Each row comes from the steps of one walk. Every step used is in the known rows, and no mark comes twice. Write the walk behind each row, first mark first.
Known rows:
zivab > lubo: [ 0.52  1.17 -0.34 -2.35 -1.04  0.84  0.83 -1.05 -2.03 -0.80  0.31 -0.36
  0.46  0.86 -1.68 -2.31 -0.98 -1.08  1.68]
zupe > laliv: [ 2.36  1.11  1.07 -0.74 -2.06  1.02  0.06 -1.42 -1.52 -0.30  1.09  0.28
  0.11  0.98 -1.96 -2.59  0.28 -1.04  0.84]
puvuz > zivab > resezot: [ 2.24  0.95 -0.35 -1.05 -0.70  1.16  0.60 -1.48 -0.05  0.04 -0.08 -0.10
  0.60  2.35 -1.77 -1.15  0.03 -1.56 -0.03]
puvuz > zupe > laliv > vikisub > resezot: [ 1.58  2.12  1.73 -0.06 -3.05  1.80 -0.55 -1.86 -0.65  1.17  1.63 -1.90
 -0.07  0.88 -2.35 -2.14  0.43 -0.56 -2.09]
pani > vikisub > puvuz > zupe: [ 1.88  2.94  1.54  0.56 -1.02  1.08 -0.64 -0.96 -3.61  1.07  0.22  0.54
  0.02  2.43 -0.74 -2.16  1.27 -0.17 -0.81]
zivab > resezot: [ 0.97  1.35 -0.19 -0.84 -0.46  1.37  0.98 -1.35 -0.49 -0.43 -0.89  0.83
 -0.01  1.42 -1.06 -0.68 -0.67 -1.94  0.24]
vikisub > puvuz > zupe > laliv: [ 3.01  2.11  2.10  0.35 -1.54  1.05 -1.57 -1.46 -2.33  1.15  1.03 -0.72
 -0.04  1.53 -2.46 -3.16  0.67 -0.35 -0.31]
resezot > zupe > laliv > zivab > lubo: [-0.13  1.32  0.65 -2.50 -2.52  1.00 -0.28 -2.97 -2.13  0.58  1.16 -1.34
 -0.08 -0.16 -2.62 -3.88 -1.10 -0.82  1.19]
zupe > laliv > vikisub > puvuz: [ 1.74  3.15  1.35  0.66 -1.05 -0.49 -0.56 -1.65 -0.46  0.01  0.73  0.45
  0.64  0.80 -2.32 -4.33  1.61 -0.14  0.03]
zivab > resezot > zupe > laliv > vikisub > puvuz: [ 1.13  3.64  1.48  0.41 -0.43  0.44 -0.67 -2.35  0.43  0.59 -0.17  0.54
 -0.32  0.12 -1.44 -3.97  1.44 -0.84 -1.71]
laliv > zivab > resezot: [-0.18  1.21 -0.30 -0.90 -1.45  0.96  0.78 -2.63 -0.75  0.35 -0.59  0.14
  0.39  1.43 -2.12 -1.04 -1.34 -1.74  1.00]
zupe > laliv > zivab > lubo: [ 0.10  1.03  0.44 -2.30 -2.30  0.31  0.18 -2.83 -1.82  0.17  0.97 -1.90
  0.61  0.85 -3.85 -4.16 -1.15 -0.58  2.10]
resezot > zupe > laliv > vikisub: [ 1.17  2.95  1.13 -0.29 -2.11  1.11  0.04 -2.14 -0.40 -0.27  1.47  0.75
 -0.19 -0.48 -0.35 -2.63  0.98 -1.17 -0.97]
lubo > zivab > resezot: [ 0.49  1.77 -0.95 -1.62  0.11  1.23  0.68 -1.16 -0.59 -0.43 -1.16  0.96
 -0.59  1.30 -0.66 -0.91  1.04 -1.23  1.40]
pani > vikisub > puvuz > zivab: [ 2.84  2.03  0.72 -0.27 -1.30 -0.12 -0.16 -0.86 -2.31  0.60  0.85  0.67
  0.89  2.92 -1.77 -3.29  2.42  0.06  0.02]
zivab > resezot > zupe > laliv: [ 1.71  1.69  1.22 -1.06 -1.29  2.01 -0.15 -2.13 -0.57  0.43  0.12  0.53
 -1.06  0.11 -0.84 -2.18  0.07 -1.77 -1.16]
puvuz > zupe > laliv: [ 2.73  1.58  1.64 -0.15 -2.07  1.82 -0.74 -1.58 -2.19  0.55  1.38 -0.81
 -0.09  1.46 -1.80 -2.02  0.04 -1.01 -0.06]
vikisub > laliv > zivab > resezot: [-0.46  0.93  0.10  0.10 -1.93  0.42  0.91 -1.96  0.18  0.96 -0.93 -0.06
  0.21  1.13 -3.19 -1.17 -0.49 -1.45  0.31]
resezot > zupe: [ 1.01  1.65  0.26 -1.18 -2.08  2.00  0.00 -0.85 -2.64  0.16  0.94  2.14
 -0.58 -0.30  1.11 -0.23 -0.23 -1.69  0.07]
vikisub > puvuz > zivab: [ 3.08  1.35  0.35 -0.45 -1.43 -0.02 -0.79 -0.67 -1.81  0.72  1.19  0.42
  1.11  2.18 -2.10 -2.43  1.27 -0.36  0.83]
laliv > zivab: [ 0.18  0.98 -0.14 -0.96 -2.85  0.61  0.34 -2.09 -2.50  0.35  1.05  0.62
  0.84  1.02 -1.73 -1.08 -1.09 -1.10  2.23]

Which walk is each row?
[ 1.85  1.08  1.76 -1.37 -3.35  2.29 -0.74 -1.52 -1.85  1.35  1.52 -0.01
 -1.19 -0.33 -1.27 -2.07  0.12 -1.09 -1.45] | vikisub > resezot > zupe > laliv
[ 1.59  1.80  1.75  0.18 -2.70  0.56 -1.63 -2.72 -2.62  1.84  1.35 -1.22
  0.51  1.54 -3.40 -3.29 -0.07 -0.22  0.77] | vikisub > puvuz > zupe > laliv > zivab
[ 2.04  1.60  1.30 -1.02 -2.35  1.81 -0.42 -1.56 -1.95  0.31  1.36  0.96
 -0.76 -0.23 -0.43 -2.18  0.40 -1.35 -0.29] | resezot > zupe > laliv
[ 0.97  3.21  0.45  0.46 -0.86 -0.39 -0.14 -1.08 -0.94 -0.21  0.44  1.34
  0.85  0.84 -1.20 -2.80  1.14 -0.39  0.41] | laliv > vikisub > puvuz
[ 0.51  0.86  1.42 -1.41 -4.31  1.70 -0.90 -2.82 -2.22  2.03  1.82 -0.71
 -0.56 -0.12 -2.32 -2.26 -0.63 -0.85 -0.32] | vikisub > resezot > zupe > laliv > zivab
[ 0.99  1.01  0.86 -0.78 -3.16  0.50 -0.13 -2.72 -1.87  0.54  1.41 -0.40
  0.57  1.00 -3.01 -2.77 -0.47 -0.85  1.83] | zupe > laliv > zivab
[ 0.41  3.42  0.32 -0.92 -0.69  1.20  0.12 -2.43  0.72 -0.20  0.13  0.39
 -0.93 -0.22 -0.43 -2.75  2.13 -0.99 -0.78] | lubo > zivab > resezot > zupe > laliv > vikisub
[ 1.40  2.63  0.97  0.07 -0.88  0.10  0.21 -0.68 -2.85  0.19 -0.13  1.80
  0.20  1.92 -0.98 -3.08  1.76 -0.09  0.25] | pani > vikisub > puvuz
[-0.33  1.69  0.03 -1.22 -1.81  1.83  0.12 -2.57 -1.40  0.96 -0.16  1.04
 -0.55  0.04 -0.31 -0.51 -1.14 -2.01 -0.20] | laliv > zivab > resezot > zupe
[ 0.22  2.21 -0.61 -1.87 -0.46  2.10  0.15 -1.33 -1.24  0.17 -0.68  1.76
 -1.45 -0.01  0.97 -0.45  0.98 -1.60  0.14] | lubo > zivab > resezot > zupe
[-0.69  1.45  0.35 -0.42 -2.25  1.50  0.30 -2.09 -0.53  1.44 -0.54  0.86
 -0.80 -0.17 -1.25 -0.67 -0.37 -1.77 -0.85] | vikisub > laliv > zivab > resezot > zupe
[ 2.17  2.35  0.72 -1.37 -0.80 -0.65 -0.49 -1.96 -0.10  0.01  1.16 -2.21
  1.20  1.64 -3.92 -5.77  1.42  0.18  0.31] | zupe > laliv > vikisub > puvuz > zivab > lubo
[ 1.22  1.76  1.32 -0.58 -3.03  1.14  0.16 -1.68 -0.13  0.49  1.45 -1.02
  0.09  0.56 -2.52 -2.66  0.57 -0.59 -1.32] | zupe > laliv > vikisub > resezot
[ 1.82  2.76  0.83 -0.40 -1.36  1.17  0.05 -2.66  1.18  0.13  0.98 -0.51
  0.02  0.64 -1.23 -2.95  1.40 -1.27 -1.98] | puvuz > zivab > resezot > zupe > laliv > vikisub
[ 1.53  3.35  1.04  0.96 -1.03  0.66 -0.91 -1.26 -1.83  0.66  0.73  0.09
  0.60  1.38 -0.95 -1.90  0.70 -0.46 -0.61] | laliv > vikisub > puvuz > zupe
[ 2.06  1.27 -0.04 -1.94 -0.77 -0.17 -0.44 -1.03 -1.72  0.23  0.66 -1.23
  1.05  1.95 -3.01 -3.91  0.42 -0.11  1.23] | vikisub > puvuz > zivab > lubo
[ 0.49  1.78  0.45 -0.63 -2.82  1.22  0.61 -1.14 -0.61  0.27  1.09 -0.07
  0.30  0.53 -1.42 -1.12 -0.01 -0.89 -0.93] | laliv > vikisub > resezot
[ 1.18  2.06  0.56 -1.63 -0.87  1.90 -0.33 -1.93 -0.64  0.38 -0.08  0.65
 -1.55  0.07 -0.58 -2.32  1.47 -1.29 -0.20] | lubo > zivab > resezot > zupe > laliv
[ 0.92  1.34  0.97 -1.09 -2.87  1.67  0.87 -0.72 -2.56  0.67  0.53  0.42
 -0.38  1.64 -1.17 -1.39  0.65 -0.54 -1.18] | pani > vikisub > resezot
[ 1.46  3.53  1.53  0.35 -1.37  0.23 -0.94 -1.80 -0.81  0.51  0.98  1.00
 -0.06 -0.16 -1.09 -3.97  1.75 -0.38 -0.90] | resezot > zupe > laliv > vikisub > puvuz
[ 2.87  2.81  1.17 -0.03 -1.74  0.05 -1.28 -1.88 -0.45  0.94  1.84 -0.03
  0.56  0.83 -1.80 -4.04  2.32 -0.20 -1.11] | resezot > zupe > laliv > vikisub > puvuz > zivab
[-0.88  2.07  0.77 -0.18 -2.14  1.42  0.82 -2.19 -0.96  1.42 -0.81  1.05
 -1.00  0.49 -0.95 -1.34  0.66 -1.39 -1.64] | pani > vikisub > laliv > zivab > resezot > zupe
[ 0.61  1.78  1.18 -1.38 -3.13  2.54  0.23 -0.88 -3.05  1.25  0.84  1.26
 -1.32  0.28  0.52 -0.90  0.69 -1.00 -2.19] | pani > vikisub > resezot > zupe
